Each row was made from one path, in order. Every step used is in the known rows, and no mark comes twice. Write each row's path.
Known rows:
F, M, R, U: [ -7.7  -9.5 -10.5 -34.5   5.0 -19.6 -32.9  12.9 -28.4  -8.5   8.6 -15.6
  -8.9   5.3   7.8  38.7 -20.8 -14.3  13.9  -7.5  -0.4  10.7  -1.4 -12.4
 -25.6]
M, R, E, L, U: [-14.8  -0.9 -13.7 -26.3  23.5  -3.7 -26.4  15.4 -17.2  -9.0  -6.9  19.5
  31.0   0.2 -12.9  42.4   4.5   5.5  25.2  19.6 -14.6  41.1  30.2  -6.4
  -8.2]
U, R, H, V, E, L, M: [ -5.6 -10.1 -27.5   5.7  20.2  11.3   3.9  29.2 -12.2   2.5  -2.1 -30.6
  10.6  -0.5 -35.1   2.2 -57.2  13.7  17.2  17.7  -7.5  17.9  68.8   0.7
   2.3]
V, E, L, M, R, H: [-13.8  10.7 -13.7 -12.7  25.8  -4.5 -12.4  15.6  -7.5   7.4  -5.2   3.6
  -1.6  -0.4 -39.6   6.4 -28.1  -1.3  26.0  21.7  -1.0  34.9  51.5   1.9
   2.9]
H, V, E, L, M, R: [-10.1  -8.4 -43.4 -20.5  12.6  -4.1  -3.7  17.0 -13.3  -3.5 -13.0  -9.0
  -2.9   8.0 -44.7  19.4 -38.2   9.2  17.2  27.5 -19.4  24.7  56.9   5.3
  -5.4]
R, H, V, E, L, U: [ -4.2  14.8 -32.4   3.0  28.7   9.7  -9.2  26.2 -15.3   6.8 -20.0  -1.8
  20.4 -12.4 -30.4  19.9 -24.8   5.5  12.3   2.8  -2.9  22.1  41.2   9.8
  -5.0]
H, V, E, R, M, L: [  1.7 -26.7 -50.4   5.7  14.1  -6.8 -20.4   5.3  14.6 -24.1 -17.2  -1.4
 -23.7  -7.4 -19.3  13.8 -30.5   2.8   1.5  24.2  -5.3   4.1  67.2  -1.5
   4.9]
L, U, R: [-10.6 -24.5   1.0  -6.9   7.2  15.4  -7.9  21.0 -18.3 -11.7   1.6 -23.7
  20.5  -5.1  -2.4  17.0   6.2  -2.2  13.2  -5.1  -5.1   3.6  12.0 -17.8
  -5.3]
F, M, L, E, R, H: [ 18.5   4.9 -12.7 -32.1  -6.9  -3.1 -15.4   1.0  21.4 -18.9  14.0  -6.3
  -0.3   4.9 -10.1  -4.1 -18.0 -21.0  13.0  17.4  11.0  18.2  49.1 -11.0
  -3.9]
L, M, R, E: [-15.8 -12.6   0.8 -15.7  -2.3   0.6 -13.7  13.9 -26.8   3.0  13.5  11.4
  -1.6   5.3 -11.1  16.8  -5.9  -4.8   7.8  32.6 -10.4  36.4  33.0  -0.4
   7.8]
U, L, M, R, H, V, E: [ -1.9  -3.8  -9.9   2.7  12.0  -3.5  13.2  20.5 -42.9  11.9  -6.1 -19.6
   6.2  -1.7 -37.2   3.7 -47.9  13.8  -0.6  11.6  -6.4  26.4  50.5   8.4
  -0.1]
V, H, R: [-11.5 -16.8 -32.9  -5.4  -6.1   7.2   5.0  16.4   8.2  -6.1   4.0 -11.6
  -4.6 -20.6  16.4  -2.1   9.3  -2.7   9.3 -10.1   7.8 -20.2  22.8  10.7
 -17.6]
E, V, H, R, U, L, M: [-28.0 -12.6 -44.2  -1.9 -20.2  -0.1  -7.3  19.1 -22.5   7.9   6.1 -21.8
   1.6   1.1  -9.2 -38.4 -13.3  17.2 -17.4 -24.2   1.0 -16.7  41.1  -5.6
 -23.5]
L, M: [-19.0 -13.4  -8.4  -4.9 -21.7  16.8  -1.6  16.5 -19.1  12.5  10.6  -5.2
 -12.5  -3.5 -18.5  -7.9  -0.4  -9.9   7.2  14.9   3.9  10.4  23.9  -8.1
   7.1]
L, M, R, E, V: [-18.5  -5.6 -16.1 -21.8   7.2  -3.2 -16.8  19.9 -12.6   4.0  20.3  21.3
   1.6  13.2 -18.5  -3.7  -8.1   2.6  -9.8  40.2   3.7  21.9  42.5   4.5
   9.5]
E, V, H, R: [-15.7  -9.7 -48.9 -11.0   1.7   3.6   0.2  18.8  23.3  -4.6  11.9  -2.1
  -0.6 -12.4   9.8 -24.4   5.7   4.7  -8.3  -3.2  20.1 -34.7  32.1  14.1
 -15.8]
U, L, M, R: [-16.6 -20.7  -0.4 -14.2 -14.6  -2.7   9.0  11.4 -36.1   7.4   3.1 -16.7
   6.5   0.8 -27.0   2.6 -12.9   7.4  10.7  10.4  -4.3  18.3  29.3 -17.3
  -6.0]
M, L, U, R, E, V, H: [-12.5 -25.3 -24.4  -6.9  30.1   1.4 -13.0  30.5  19.3 -40.1  14.8  25.5
  22.0  13.0  16.8 -10.8  12.5   5.9 -13.0   6.8  -3.0  -9.1  39.9 -20.4
  -5.8]
U, L: [-17.8 -20.9  -3.2   1.4  -7.5   6.8   8.2  12.8 -21.5   7.8  -1.9 -16.6
  17.9 -19.8 -12.3   1.3  -1.7  10.5  12.3  -0.3   4.8  -6.8  15.7 -15.3
 -11.0]
V, E, R: [-10.9 -14.0 -20.8  -1.5  17.3   8.6 -15.2   2.0  14.2  -6.6 -14.7 -11.7
  -6.5  -8.6 -27.2  -6.3   3.5  -3.1  12.7  26.7   0.2  -1.8  33.4  10.3
   0.3]
E, L, M, R: [-19.7  -8.8 -22.5 -32.4  -1.5  -2.4  -6.5   9.6 -11.4   1.9   2.9  -4.7
   3.1   5.5 -28.4  15.3 -18.0  -0.5  30.4  25.5  -8.5  24.5  43.5 -11.8
  -6.2]
M, L, E, V: [ -8.7   1.3 -29.7 -41.4   3.7   1.1 -14.2   1.6  18.4 -21.4  13.1   9.9
   8.4  -0.3 -15.6 -22.2   6.4  -9.2  -1.3  12.9  -6.6  -5.7  43.1 -14.0
  -4.7]
H, V: [ -8.7 -14.2 -28.0 -12.3  -3.2  10.7   8.0  16.6 -21.1   4.7   4.1 -15.5
   4.8 -14.8  -3.0  17.5 -16.4  -0.1   4.8   9.4  -2.7  -5.7  24.6   6.7
  -9.0]
H, V, E, R, U: [ -8.7 -10.1 -42.3  -9.6  19.9   2.3 -25.2  -0.2 -21.4  -2.2 -20.9 -31.3
  -0.5  -1.7 -19.0   9.6 -25.7   0.9   5.4  12.4 -23.9   4.9  38.8  16.3
 -15.2]
U, R, M, L, E, V, H: [-14.2 -25.0 -31.9 -25.8  13.9   3.2 -18.8  12.5  40.2 -34.2  16.9   0.8
   5.6  -4.1  -1.4 -25.5  -9.3  -9.6 -17.4   5.8 -10.8 -16.3  52.6 -32.2
 -23.3]
L, U: [-13.9  -6.7  -7.2  -7.2  -1.9  14.4 -10.7  17.3 -19.8   2.7  -3.0   0.7
   8.2 -11.2  -6.7  13.4  19.4 -10.5   8.5  -3.0   0.9   8.9   4.9  -8.6
  -3.5]
V, H: [-23.3 -14.9 -14.8  -7.4   4.4  13.9   5.2  17.7   6.7   0.9   7.8   1.9
  -0.8 -17.3   9.6  -4.6  12.9 -13.2   6.4   4.5   0.5 -17.0   7.6  -3.7
 -19.3]
F, M: [ -5.4 -18.8  -8.7  -9.7 -14.7   5.3  -7.9  25.9   1.6  -2.2  13.5  -4.7
 -13.2  -6.3  -0.9  13.8  -8.9 -11.8   9.9   2.3  25.3  -6.1   1.1 -11.2
  -7.8]
V, E, L: [-20.2  -7.9 -25.9  -3.7  22.3   6.4 -14.4  13.2  13.6  -5.1 -16.0  -0.4
   3.5 -15.2 -31.0   5.2  -4.8   5.2  27.8  13.4  -0.4   1.4  30.5  -3.3
  -7.8]
H, R: [ -6.6 -13.4 -26.9  -6.3 -10.5   3.7  -4.5   8.7  -7.3   0.2   1.5 -18.7
  -2.6 -21.6   5.0  11.2   2.3   5.1  18.4  -7.6  10.4  -8.3  28.4  10.0
  -2.7]

Which path is each row?
[ -6.2 -20.6 -34.3  -3.0  25.8  12.2  -9.5  25.3  -7.9 -19.8 -22.7 -25.8
  27.0  -2.1 -29.9  25.7 -25.0  17.6  18.1   2.9 -18.4   9.2  42.2  -7.6
 -13.7]  H, V, E, L, U, R
[  1.1 -15.0 -10.5  -3.4  19.3   9.2  13.3  22.8 -26.3   2.8  13.2 -37.1
  23.2 -14.2   8.6  17.6 -41.4   4.6   9.2   6.2  -2.8  -2.4  38.9   4.7
  -6.6]  U, R, H, V
[ -2.1 -27.7  -9.9 -11.4  10.5   1.1  -7.7  17.9  -8.3 -35.9   1.3  -7.3
  12.4   2.5   8.5  15.9   4.8  -1.7  18.7  -7.9  -7.0   2.5  27.5 -29.6
   1.8]  M, L, U, R
[-19.5 -18.1 -16.0 -12.7  -1.0  -0.8 -15.0  -4.7 -32.7   7.2 -10.9 -36.8
  21.1  -7.2 -12.7  -0.5 -12.0   8.6  15.6   1.1 -16.5   1.4  30.4 -12.1
 -22.1]  E, R, U, L
[ -3.9  -6.0 -35.7 -38.8  -5.4  -0.2 -11.6  18.6  46.3 -32.1  22.9  20.3
  -6.2   9.9  -3.3 -28.0   0.5 -19.4 -14.6   3.4  11.5 -19.0  27.5 -20.5
 -25.1]  F, M, L, E, V, H
[ -4.7   3.0  -9.6   5.0  28.3   8.6 -12.7   4.2   7.6   6.2  -9.1 -10.2
  -0.6 -13.2 -21.3  -9.0 -10.0  -6.0  13.6  25.3  10.3   5.8  40.0  17.2
   4.2]  V, E, R, H
[ -0.1 -16.9   0.0 -19.2   6.1 -11.5 -20.8  22.9  -5.8 -11.4  16.6  12.2
  -1.9   2.9   5.0  38.8 -13.7  -6.4   9.7  21.5  13.0  20.6  11.1  -2.3
  -6.1]  F, M, R, E
[ -8.5  -0.7 -15.1 -52.6  -1.8 -17.2 -32.8   7.2 -21.7  -5.0   9.7 -21.8
  23.3  10.6 -24.9   0.7 -27.4   0.6  -9.8  -8.5  -8.7   7.9  18.2 -22.4
 -39.8]  F, M, R, U, L, E, V
[-21.2 -16.5 -16.9   5.6  -4.8   5.6 -23.1   1.0 -30.9   6.4 -19.3 -32.2
  -3.0   5.2 -44.7 -21.8 -16.3   8.8   6.1   7.3 -19.1  16.8  41.3  -9.8
  -6.8]  V, E, R, U, L, M
[  2.4   0.1 -26.8 -11.1  10.9   9.1   7.0   5.1 -15.3  13.6   3.5 -24.7
  13.4 -12.9  -3.9   9.6 -32.6  -1.5   8.3  28.0   4.3   4.3  50.4  21.6
  -1.3]  E, R, H, V
[-13.2 -31.3  -1.5   5.5   2.8  14.3 -25.3  23.6 -15.9  -5.4  -0.5 -18.0
   6.9 -14.6  -4.7  23.3  -4.2  -3.7   0.9  -6.6   0.0  11.1  19.4 -26.9
  -4.4]  L, U, R, M
[ 14.3 -15.2   2.2  -5.1   8.0  -6.6 -10.5  33.7  -4.4 -31.0  16.1  -4.4
   5.4   7.2  14.1  20.2 -18.7  -9.4  14.6 -15.5  24.0   8.2  24.3 -30.0
   3.3]  F, M, L, U, R, H
[  3.7  -9.4  -6.7  -2.4  16.2  14.7   5.3  27.6 -37.2   2.4   5.6 -31.6
  30.4  -7.4   3.4  24.1 -28.7   0.9   3.4  -4.5  -3.5  10.9  29.3  -0.7
  -6.5]  L, U, R, H, V
[ -4.0 -18.1 -28.2   7.7  12.9  -2.4 -38.8   5.6  16.6 -26.2 -24.7  12.7
 -19.7  -4.4 -25.1   8.6   5.4  -7.2   2.9  10.0   1.5  19.1  46.3 -17.5
  10.1]  V, E, R, M, L, U
[ -4.8  -1.5 -54.7 -36.9  -3.6  -2.1  -7.0   4.1  36.5 -31.5  12.3   5.1
   3.4  -4.4   3.5 -31.4  10.2  -3.6  -7.4  -7.1  -2.5 -19.5  54.9  -0.8
 -20.1]  M, L, E, V, H, R
[  9.4 -33.4  -7.8 -10.6  -4.1  -5.5 -12.8  31.3   2.7 -44.1  10.3  -5.9
   0.0  12.5   8.0  23.1  -6.9  -4.3  13.9 -14.7  12.2  -0.3  16.6 -37.7
  -2.0]  F, M, L, U, R
[  9.8 -33.8  -0.1  -2.5   2.2  -5.2 -23.0  33.9   0.0 -43.2  12.9   9.3
   7.5  13.9  12.3  29.2  -4.4   1.4   8.7  -2.2   7.7  16.9  24.1 -31.6
   4.5]  F, M, L, U, R, E
[ -7.7 -28.3 -36.3   9.4  23.5   9.8 -24.9  28.5  -3.4 -14.9 -22.9 -21.3
  13.8 -11.9 -33.3  32.7 -35.0  14.6   5.5   2.3 -14.2  15.7  48.2 -16.6
 -12.0]  H, V, E, L, U, R, M
[ -6.6  -0.5 -29.4 -47.3   0.9  -2.9 -34.4 -20.7  -6.4 -22.3  -4.0 -19.7
   9.1   4.1  -8.9  -2.2   1.0 -18.0  18.4   6.1 -39.2  17.5  48.4 -14.3
 -18.4]  M, L, E, R, U
[-12.0 -23.1 -20.5  -0.5  -0.6  -6.5 -17.9  10.3   2.9 -14.6   3.8  11.6
 -21.4 -18.0   3.7  15.8  -6.4  -7.2  11.3   0.4   6.2   1.6  34.7 -25.4
   3.1]  R, M, L
[-15.3 -22.4 -34.8   9.7 -11.2   5.2 -11.8  18.0  11.7  -0.6   2.8  -6.3
 -18.3 -29.8  12.2   4.5  -1.3  -3.9  -2.5 -11.9  13.7 -12.3  29.2   1.5
 -16.8]  V, H, R, M
[-26.7 -16.1 -14.3  -9.0   6.3  -2.0   2.2  24.9  -9.2   4.5  17.0  17.9
  16.2  10.7 -16.6 -24.5  -6.8  13.9 -20.7  26.9  -1.3   7.1  39.9  -6.0
 -11.0]  U, L, M, R, E, V, H
[-18.2  -2.5 -22.3 -16.5   3.2  10.9 -14.5  15.5  -8.0   1.4 -11.0   0.6
  20.5  -9.5 -18.4  17.7   9.2  -0.9  25.1   1.3  -2.0  13.7  20.7 -14.1
  -9.8]  E, L, U
[-20.9 -22.6  -2.1   4.1 -28.1  13.7  10.3  17.6 -30.0  15.7   3.9 -15.9
   3.8  -8.4 -28.8 -15.0  -6.9   8.0   5.8   3.3   2.4   7.6  26.4 -19.0
   0.7]  U, L, M
[-14.4 -21.1 -16.3 -16.0  12.5  11.9 -11.6  20.0  -7.3 -13.7  -5.9 -19.9
  33.8  -5.2 -13.6  22.2  -3.6   8.2  30.0  -1.6  -9.2   7.8  29.3 -23.9
 -13.2]  E, L, U, R
[ -6.3 -22.2 -18.1 -10.0  25.9  -3.2 -21.8  25.6   2.2 -36.6  12.6  16.7
  25.0  13.0   5.4   2.8   5.2  11.9  -3.9   9.9  -0.6   4.4  43.8 -21.6
   9.6]  M, L, U, R, E, V
[  5.4  10.3 -14.7 -34.4   6.7   2.6 -10.0 -11.6  10.2 -12.1   4.8  -7.3
  12.4  -5.7 -11.6 -11.2  -5.6 -17.4  18.0  22.9 -11.5  20.2  60.5  -3.3
  -2.2]  M, L, E, R, H
[ -2.4  -5.9 -13.9 -25.3   9.0 -10.7 -32.6  28.3  -5.2 -15.1   0.7  19.5
  18.2   9.2 -11.7  50.0  -8.5  -0.1  20.8  14.8   6.4  38.5  18.7 -14.7
 -10.5]  F, M, R, E, L, U
[ 23.0 -17.5 -15.9  -6.8   5.5  -5.7   0.2  37.1 -14.9 -29.8  15.1 -13.6
   7.6   9.7  13.9  32.0 -41.2  -2.1   5.7 -13.1  16.3   8.8  36.4 -20.0
  -0.6]  F, M, L, U, R, H, V
[ -8.2 -20.2 -29.4   6.5 -15.8   1.4 -19.3  12.5  -4.2   3.7   0.3 -15.4
 -16.4 -30.8   1.7  18.4  -8.7   0.8   6.6  -9.4  15.7   0.4  32.8   0.4
  -1.0]  H, R, M
[-24.5 -15.1  -6.8  -4.9  -1.4   0.1 -11.9   7.3 -45.0   9.1  -5.2 -25.8
  18.1 -14.9  -5.6   5.0  -9.1   6.0  12.4 -20.6 -13.8  -0.3  10.2 -18.5
 -22.2]  R, U, L
[ -4.6 -13.2 -15.5 -27.1  11.7 -15.3 -23.7  23.2   3.5 -12.3   9.1  13.4
  11.1   4.9  -6.3  43.1 -22.6   4.1  26.9  25.9   7.8  24.9  27.9  -8.2
 -13.1]  F, M, R, E, L
[-10.5 -14.2 -21.0 -23.2  20.2 -10.8 -17.0  31.0  24.1 -14.4  25.9  31.9
   0.8  11.9  11.1   4.3  -9.6  -5.5 -17.0  25.1  22.5  -7.7  15.6   2.4
 -20.0]  F, M, R, E, V, H
[-11.8  -9.0 -44.7  -4.9  20.7   6.1  -2.7  16.9   0.5  -3.5 -18.4  -8.1
   7.4 -13.3 -30.3  17.5 -28.3  12.0  19.9  14.7 -10.2  -0.2  42.4   7.6
 -11.6]  H, V, E, L
[ -9.5   6.9 -34.4   6.2  11.7  10.8   1.0  25.4 -13.8  17.1  -6.4  -7.7
  -1.0  -5.9 -40.7   0.2 -45.2   6.5  12.9  18.6  -2.0  23.1  60.0  10.4
   5.3]  R, H, V, E, L, M
[ 12.9 -12.2 -23.6 -41.5 -19.0  -0.8 -18.0  -2.5  28.3 -31.5   8.1  -7.9
  -4.8   9.5 -15.9  -1.9  -5.3 -19.0  12.5  19.6  -0.3   9.8  42.5 -18.5
 -10.1]  F, M, L, E, R
[ -7.0 -10.3 -16.0 -12.5   0.0   0.5 -11.3  15.8 -10.0 -21.6  -2.4  14.4
   0.0  -3.7   2.4  14.5  19.0  -9.6  15.6  -9.0  -0.6   8.1  20.6 -21.0
   3.2]  M, L, U
